In the rows, zero is written as 128.
Known rows, with every way that one mark hangs from another
veku(nuvum ruso): [ 92 131 142  98 172 150 138  99 170  99 130 119 104 126 182 177 119 136
 126 116]
nuvum(veku): [ 53 157 100 172 144 109 218 138 157 108 123  65 109  81 139 130 140  97
 128 128]
veku(didob(nezan) ruso): [135 152 128 134  91 126 113 109 119 195  93 158  84 133 105 129 145 108
 151 123]
nezan(didob(veku(ruso(sapi)))): [135 135 115  96 144 130  94 109 118 115 120 133 108 142 134  96  94 146
 101  94]
nuvum(veku(didob ruso(sapi) vabev)): [215  91 164 116  93 171 101  92  92 141 141 101 164 128  71 148 193 115
 140 124]
veku(ruso vabev): [155 132 167 122 153 136 128 105 118 111 143 119 134 121 128 127 159 132
 114 126]
firi(sapi): [ 69 131 124 139 140  71 170 142 177  90 123 109 100 107 166 137 120  82
 102 110]
veku(didob nuvum vabev): [134 100 154 124 133 126 136 142 160 100 134 158 158 134 145 183 142 123
 135 158]
vabev(veku(didob(nezan) nuvum ruso)): [145 125 105 135 109 136 111 125 123 169  96 188 105 157 132 158 145 139
 135 139]
vabev(veku(nuvum ruso(sapi))): [148 118 132 107 140 118 142  81 123 109 144 134 120 162 188 164 144 135
 111 111]
nezan(didob(veku(nuvum ruso))): [ 91 124 103  84 191 173  90 142 167  78 103 150 116 128 158 138  71 173
 100 115]
firi(sapi(ruso)): [ 53 123 114 152 132  84 190 129 144  79 125  76 128 139 174 145 105 112
  82 100]
sapi(firi ruso): [ 41 155 121 183 100  67 246 134 154  81 129  43 109 165 167 133  81 132
 104 134]
veku(ruso): [ 97 151 136 130 152 117 158  99 146 119 116 109  83 117 156 134 137 114
 119 108]
didob(nezan veku): [ 64 166  89 160 123  86 159 158 121 156 134 111 106 104 137  71  86 112
 148 124]
nuvum(veku(ruso vabev)): [152 121 147 135 152 173 136 115 117 109 144  76 155  94  94 129 173 133
 122 129]
nezan(didob(veku)): [ 54 156  82 148 166  90 161 169 159  89  98 138  99 110 148  91  77 135
  96 124]
didob(nezan veku(ruso(sapi))): [144 145 122 106 103 127  93  98  77 184 155 106 115 134 123  75 105 120
 153  94]
veku(didob nuvum): [ 76 122 123 131 132 109 169 137 190 105 107 149 109 128 172 191 120 106
 137 142]
veku(didob): [ 77 143 120 163 113  76 186 137 168 124  92 140  87 120 146 150 137  86
 131 133]
veku(didob(nezan) nuvum): [ 96 145 119 131 104 112 141 135 154 171 111 165 112 136 151 166 119 113
 161 146]
nuvum(veku(didob ruso)): [113 118 111 143 120 162 148 119 151 130  89  99 100  99  95 156 163 104
 136 121]

Rows
[111 117 119 109 184 140 109 174 153  63 136 157 175 123 148 126  81 171
  99 148]  nezan(didob(veku(nuvum vabev)))
[ 61 147  92 128 143 120 138 159 142 141 146 120 128 112 163 112  71 132
 153 132]  didob(nezan veku(nuvum))
[201 123 151  98 102 143  63 103  50 177 181 114 166 138  92  66 126 138
 148 111]  didob(nezan veku(ruso(sapi) vabev))
[153 132 134 150  87  64 184  98 127 107 140  91  88 174 145 115 131 121
 105 121]  vabev(veku(ruso(sapi(firi))))
[154 146 146 156  84  95 131 141 105 182 124 164 140 130  97 118 157 109
 149 158]  veku(didob(nezan) vabev)
[ 93 140  94 117 172 142 109 144 146  95  93 140  92 118 131  97  87 153
  93 106]  nezan(didob(veku(ruso)))
[151 126 149 124 106 128 109 141 125 163 137 173 162 139 124 161 141 131
 158 165]  veku(didob(nezan) nuvum vabev)
[236 125 179 103  64 133  65  81  61 206 145 158 149 162  83 120 174 121
 156 126]  veku(didob(nezan) ruso(sapi) vabev)
[121 144 119 152 122 105 128 164  92 151 161 119 160 107 108  62 108 127
 142 142]  didob(nezan veku(vabev))
[160 112 139  90 149 186  57 138 101 142 167 130 172 126 117 112 104 166
 147 132]  didob(nezan veku(nuvum ruso vabev))
[127 120 105 166 119 101 158 127 136 123  79 164  78 141 130 140 165 110
 103 123]  vabev(veku(didob ruso))
[174  89 167  93 139 174  87 117 150 108 127 162 152 142 127 189 155 142
 132 141]  veku(didob nuvum ruso vabev)
[130 111 127 166 114 129 166 153 136 117 122 106 158  95  85 142 173 102
 135 152]  nuvum(veku(didob vabev))
[104 153 102 130 129 135 108 131 107 165 129 111 100 110 118  76  97 128
 145 105]  didob(nezan veku(ruso))
[153 121 126 109 174 158  78 148 118  90 120 149 144 123 105  89 109 168
  90 124]  nezan(didob(veku(ruso vabev)))
[185  81 160  66 150 170  67 104 107  94 189 109 184 141 145 132 114 153
 134 113]  didob(veku(nuvum ruso(sapi) vabev))
[ 88 114  95 164 131  84 187 151 171  96  97 172 108 143 174 178 136 112
 115 149]  vabev(veku(didob nuvum))
[139 132 124 104 109 112 115 127 143  94 124  99  98 162 120  91  68 152
 104 111]  nezan(didob(veku(ruso(sapi(firi)))))
[101 101 127 119 171 134 133 165 150  72 168 113 175 112 158 130  96 143
 128 145]  didob(veku(nuvum vabev))
[119 126 124 121 141 137 108 162 115 135 173 128 179 117 135 103  92 149
 151 149]  didob(nezan veku(nuvum vabev))
[197 123 186  99 126 126 110  70  89 129 168 110 149 143 132 128 164 127
 123 113]  veku(ruso(sapi) vabev)
[219  99 182 104  95 132  92  81  98 142 140 143 145 155 105 143 177 113
 134 119]  veku(didob ruso(sapi) vabev)
[150 101 133  76 193 190  59 150 142  71 130 157 166 132 131 129  94 191
  96 132]  nezan(didob(veku(nuvum ruso vabev)))
[190 120 139 137  92 184  91 125  87 187 121 124 154 110  45 123 182 128
 155 142]  nuvum(veku(didob(nezan) ruso vabev))
[145 145  99 166  91 102 131 125  99 186  83 178  83 146 108 115 162 116
 128 131]  vabev(veku(didob(nezan) ruso))
[133 144 109 146  91 166 124 118 114 194  96 116 103 107  74 132 162 112
 159 125]  nuvum(veku(didob(nezan) ruso))
[150 136 122 169  84 134 142 151  99 179 126 120 161 100  62 117 171 110
 159 160]  nuvum(veku(didob(nezan) vabev))
